Each row was made from one small tree. The marks that hang from a mark follow it in brackets, in alphabetical order. Every link used is in the known rows. Write each row's tree.
Known rows:
C(A): [-0.46  0.68 -0.81 -0.33  1.50  1.79  1.86  2.71 -1.14  0.26  0.29  1.01
 -1.56 -1.51 -0.44  2.27  0.91  1.83 -1.12  0.68 -0.94 -0.49  0.51 -1.68]
C(A(F)): [-0.71 -0.51 -0.56 -0.87  1.15  2.41  1.46  2.78 -1.45  0.50  0.16  0.66
 -1.78 -1.73 -0.73  1.23 -1.18  1.17 -0.38  1.33 -1.82 -0.70  0.15 -1.13]
Y(A(C) N): [-1.41  0.81  1.21  1.45  0.52  0.47  1.29  1.80 -2.74  1.32  0.45  1.49
  0.61 -0.84 -0.83  3.20  1.23  1.11 -2.05  0.16  0.48 -0.01 -0.39 -1.63]
C(A F N): [ 0.19  0.47  1.32 -1.68  2.84  0.74  1.61  2.19 -0.33  0.54 -0.94  2.63
 -0.06 -0.78  0.49  1.51 -0.81  3.84 -1.71  1.13 -1.49 -0.82 -0.44 -1.37]
A(F(C) N Y): [-2.15 -1.80  0.98  1.96 -0.12  0.62  0.07  2.80 -3.43  2.90  0.38 -0.03
 -0.09 -0.98 -0.46 -1.72 -0.29  1.48  1.44  0.98 -0.71 -1.52  1.25 -1.63]
B(A Y(C N(F))): [-0.42 -2.48  0.30  2.13 -0.17 -0.73  3.24  2.77 -1.05 -2.28  0.00 -1.33
  0.88 -1.14 -1.26  2.48 -1.85 -0.79 -2.43  0.57  0.04  0.04 -0.70 -2.37]
B(A Y): [ 0.70 -1.89 -2.68  2.78  0.57  0.86  1.90  4.35 -1.68 -0.84 -0.79 -2.35
 -1.81 -1.56 -0.74  1.14  2.02  0.37 -0.55  0.48  0.23  0.03  0.41 -1.96]
N(C): [-0.56  0.21 -0.55  2.79  0.68  1.84  1.26  2.47 -1.78  0.85  0.01  0.07
 -0.05 -1.48 -0.87  1.85 -1.48  0.97 -0.81  0.25 -0.25 -0.02  0.84 -1.61]
C(F N): [ 0.19  0.40  1.32 -0.56  2.26  0.32  1.33  2.44 -0.62  0.90 -0.64  1.52
  0.54 -0.64 -0.02  0.52 -2.03  3.05 -0.68  1.04 -0.97 -0.62 -0.24 -1.78]
Y(A): [-0.43  0.27 -1.09  1.98  0.94  1.48  1.53  3.19 -1.60  1.25 -0.13  0.25
 -0.89 -1.71 -0.81  2.21  0.69  1.56 -0.67  0.62 -0.40 -0.03 -0.45 -1.98]
F(C(Y)): [-0.59 -1.13 -1.14  1.94  1.29  1.56  1.23  2.71 -0.62  1.15 -0.01  0.68
 -0.41 -0.88 -1.15  1.83  0.91  3.43 -0.22 -0.18 -0.72 -0.29  1.89 -2.48]
B(A Y(C)): [ 0.19 -1.83 -1.59  3.20  0.54  0.10  1.84  3.67 -1.54 -1.39 -0.65 -3.25
 -0.60 -1.22 -1.31  2.53  1.54  0.58 -0.52  0.43 -0.19 -0.15 -0.09 -2.37]
A(Y): [-0.64 -0.46 -0.20  1.44  0.19  1.20  1.12  3.35 -1.31  0.76  0.69 -0.25
 -0.61 -1.31 -0.62  0.87 -1.16  1.12  1.28  0.38 -0.57 -0.77  0.49 -1.71]
A(N): [-1.10  0.57 -0.65  1.24  0.65  0.78  1.17  2.69 -3.12  1.29  0.25  0.84
 -0.42 -1.14 -0.53 -0.38  1.36  1.23 -1.41  0.57  0.11 -0.53  0.89 -2.00]
A(B F Y(C N)): [-1.85  0.19  1.93 -0.62  0.02  0.02  1.98  1.65 -2.40  1.28  1.47 -0.48
  1.06 -0.46 -1.49  1.46 -2.27 -2.00  0.26  1.20 -1.20 -1.34 -0.39 -1.46]
A(F(C)): [-1.12 -0.88  0.02  1.09  0.69  1.74  0.78  3.12 -1.69  2.09  0.69 -0.43
 -1.11 -1.42 -1.28  0.65 -1.29  1.57  1.43  1.06 -0.94 -0.52  1.24 -2.09]
A(B C(N) Y): [-0.79  0.56  0.83  0.02  0.72 -0.25  0.37  2.23 -4.32  2.40  0.37  0.73
  1.37 -0.41  0.53 -0.06  2.33  0.33  2.22  0.42  0.73 -1.52  0.25 -0.66]
N(B C(A(F Y))): [-0.50 -1.93 -0.99  1.41  0.54  1.81  2.02  1.70 -1.79  0.62 -0.72  0.53
  0.46 -1.01  0.23  1.92 -3.67  0.36  0.26  0.28 -1.56 -1.39  0.34 -0.55]
F(C(A(Y) N(B))): [-0.14 -1.05 -0.10  0.31  2.15 -0.64  2.20  1.33 -1.01  1.54 -0.65  1.79
  0.75 -0.06  1.05  1.58  1.16  3.51  0.95 -0.03 -0.66 -1.37  1.03 -1.71]
A(B): [-0.23  1.89 -1.01 -0.32  0.75  1.34  1.76  3.14 -2.97  1.55  1.02 -0.23
 -0.78 -1.36 -0.62  0.99  1.65 -0.43  0.55  0.75  0.15 -0.56  0.75 -1.72]
Y(A(B) N(F)): [-1.01  0.80  0.45 -0.44  0.14  0.28  3.07  2.42 -2.81  1.23  0.89  1.96
  0.67 -1.54 -0.54  1.38 -1.08 -1.65 -1.79  0.92  0.44 -0.14 -0.92 -1.57]
N(B(Y) C(A)): [ 0.36 -1.54 -1.68  2.53  1.17  1.44  2.82  1.65 -1.53 -1.16 -1.74 -0.58
  0.56 -0.56  0.28  3.45  0.06  0.12 -1.37 -0.30 -0.31 -0.52  0.61 -1.34]
B(Y(N)): [-0.50 -0.60  0.34  1.29  0.76  0.59  2.38  1.95 -0.89 -0.87  0.09 -0.78
 -0.21 -0.59 -1.26  1.97 -0.67 -0.52 -1.97  0.23 -0.16 -0.02  0.37 -2.16]
C(B(A) F N Y): [ 1.42 -1.03 -1.51 -1.99  3.15 -0.25  2.23  2.27  1.35 -0.07 -1.64  2.46
  0.78 -0.66  0.17  0.93  0.50  5.58 -2.91  0.39 -1.34 -0.31  0.45 -0.98]

Which tree is each row?
[-1.33 -0.37  0.70 -0.02 -0.76  1.42 -0.07  3.42 -4.83  2.59  1.03 -0.55
  0.31 -1.01 -0.26 -0.02 -0.18 -1.24  3.17  1.04  0.04 -1.73  0.21 -0.40]  A(B C F Y)
[-1.53 -1.37  0.52  1.25 -0.85  0.38  1.24  3.42 -3.29  0.77  0.73  1.15
  0.90 -1.50  0.12 -1.91 -2.20  0.49  0.13  0.75  0.08 -1.22  0.15 -1.55]  A(N(F) Y)
[-0.55 -0.30  1.04 -1.23  0.95 -0.56  1.65  1.84 -1.78  0.97 -0.04  2.84
  2.77 -1.19  0.62  1.02  0.51  2.43 -0.69  0.74  0.44 -0.28 -0.93 -0.73]  Y(A(C(B N(F))))
[-0.89  0.05  0.66  0.56 -0.03 -0.44  2.13  1.27 -2.38  0.61  0.99  1.29
  1.85  0.29 -0.17  2.48 -1.00  0.55 -0.01 -0.65  0.53 -0.98  0.68 -1.53]  A(C Y(N(B)))
[-0.54 -0.46  0.86 -1.07  1.64 -1.11  2.78  1.15 -0.26  0.07 -0.03  2.03
  2.91 -1.14 -0.19  2.12 -1.39  2.31 -1.28  1.00 -0.93 -0.22 -1.60 -1.54]  Y(A C(B N(F)))
[ 1.00 -1.62 -1.81  0.62  1.82  1.05  2.07  2.94  0.60 -0.30 -1.74  1.66
  0.92 -1.19 -0.30  2.30 -0.87  4.72 -3.12  0.03 -1.15 -0.07  1.04 -0.80]  N(C(B(A) F Y))
[-0.39  0.04  0.11  2.02  0.85  0.40  1.75  1.82 -3.00  1.06 -1.20  1.76
  2.10 -0.20  0.38  0.84 -2.02  2.22 -2.31  0.09  0.00 -0.89  0.77 -1.61]  A(N(B C(F)))
[-1.32  0.58  1.79 -1.34  0.82 -1.02  2.75  0.73  0.66 -0.18  1.40  1.04
  1.89 -0.24 -1.31  2.85 -1.45  1.28 -1.41  0.28 -1.10 -0.61  0.14 -1.86]  A(Y(C(B) N))
[-0.80 -0.10 -0.02 -1.40  2.05 -0.03  2.76  0.61  1.11  0.75  0.53  2.46
  0.91 -0.25 -1.18  2.62  0.65  3.74 -2.62 -0.37 -0.71  0.01  2.25 -2.19]  F(C(B Y(N)))
[-1.51 -2.16 -0.34  2.22 -0.19 -0.09  0.75  3.33 -3.46  1.08 -0.11 -1.28
 -0.10 -1.31 -0.87 -0.68 -0.29  0.96 -0.03  1.20 -1.14 -1.29 -0.14 -1.40]  B(A(F N Y(C)))
[-1.29 -1.37  0.51  1.73 -0.61 -0.27  1.61  3.51 -4.97  1.15 -0.03 -0.57
  1.11 -1.01  0.25 -1.58  2.30 -1.16  0.53  0.82  1.38 -1.09  0.85 -1.99]  A(B(Y) N(F(C)))
[-0.70 -2.31 -0.82  2.13 -0.02  0.64  1.09  3.75 -1.69  0.58  0.37 -2.02
 -0.58 -1.55 -1.30  1.17 -1.62  0.75  1.34  1.11 -1.62 -0.96 -0.35 -1.52]  B(A(F Y(C)))
[ 0.00 -0.71 -1.72  0.51  1.66  1.72  2.04  1.39  0.27 -0.26 -0.59  1.70
  1.19 -1.05 -0.82  2.33 -0.72  2.93 -2.34 -0.36 -0.95  0.05  1.56 -1.04]  N(C(B Y))
[-1.08 -0.91  0.48  1.00  0.86  1.04  1.15  3.03 -1.31  1.51  0.42  0.76
 -1.11 -1.14  0.00  1.83  1.25  3.05  1.16  0.42 -0.97 -1.11  1.15 -1.91]  F(C(A(Y)))
[-1.28  0.81 -0.16  0.45  0.03  0.16  1.04  3.08 -4.62  2.35  0.65  0.31
  0.15 -0.98  0.07 -1.38  2.24 -0.57  0.53  0.69  0.46 -1.59  0.69 -1.17]  A(B N Y)
[-1.09  0.14  0.38  3.04  1.05  0.93  2.07  1.18 -1.64  0.96 -0.47  1.36
  0.53 -1.24 -1.05  3.13 -1.41  0.60 -3.61  0.12 -0.20  0.37 -0.31 -1.64]  Y(A N(C))
[-0.36 -0.48 -0.03  0.02  0.15  1.17  2.49  2.29 -0.55 -0.16  0.59  1.79
  1.87 -1.87 -0.28  1.09 -3.15  1.17 -1.10  0.50 -0.15  0.04  0.69 -1.10]  N(C(B) F)
[-1.69 -0.77  0.65  1.69 -0.17  0.26  1.29  3.24 -3.30  1.79  0.81  1.47
  0.69 -1.41 -0.17 -1.17  0.16  1.80 -0.17  0.75  0.67 -0.68  1.27 -2.33]  A(N(F(C)))
[-0.23  0.87  1.63 -2.98  1.79  0.25  2.41  1.92  0.70 -0.56  0.05  2.07
  1.20 -0.67 -0.35  4.22 -0.37  4.10 -1.92  1.14 -2.05 -0.85 -0.53 -1.61]  Y(C(A B F))
[-0.29 -0.92 -0.90  0.96 -0.02  0.34  2.71  2.93 -1.41  0.94  1.01  0.81
  1.03 -0.98 -0.09  1.34 -2.03  1.49  1.63  0.13  0.30 -0.39  1.30 -2.62]  N(B F(C))
[-0.19 -1.35  1.79  1.65  0.56  0.58  1.44  3.13 -1.02 -1.06 -0.76 -1.60
  1.10 -0.32 -1.00  2.99 -2.23  1.17 -0.26  0.88 -1.19 -0.78 -0.86 -2.51]  B(Y(C(F)))
[-0.57  0.53  1.91 -0.26  1.67  0.03  2.56  0.98  0.21  0.72 -0.75  2.99
  2.01 -0.83 -0.41  3.45 -1.96  2.64 -4.04  0.53 -0.84  0.09 -0.42 -1.16]  Y(A N(C(B F)))
[-0.75  0.68 -1.14  0.17  1.53  0.97  2.64  1.44 -1.96  1.08 -0.32  1.89
  0.15 -0.78 -1.05  2.59  1.63  0.19 -2.99 -0.02 -0.38 -0.18 -0.10 -1.59]  C(Y(A(B) N))
[ 0.48 -0.22 -0.31 -2.06  1.83  1.20  2.01  2.49  1.08 -0.22 -0.25  2.30
  0.92 -0.69 -0.49  1.96 -1.40  4.44 -1.66  0.30 -1.57 -0.48  0.69 -1.46]  C(B F Y)
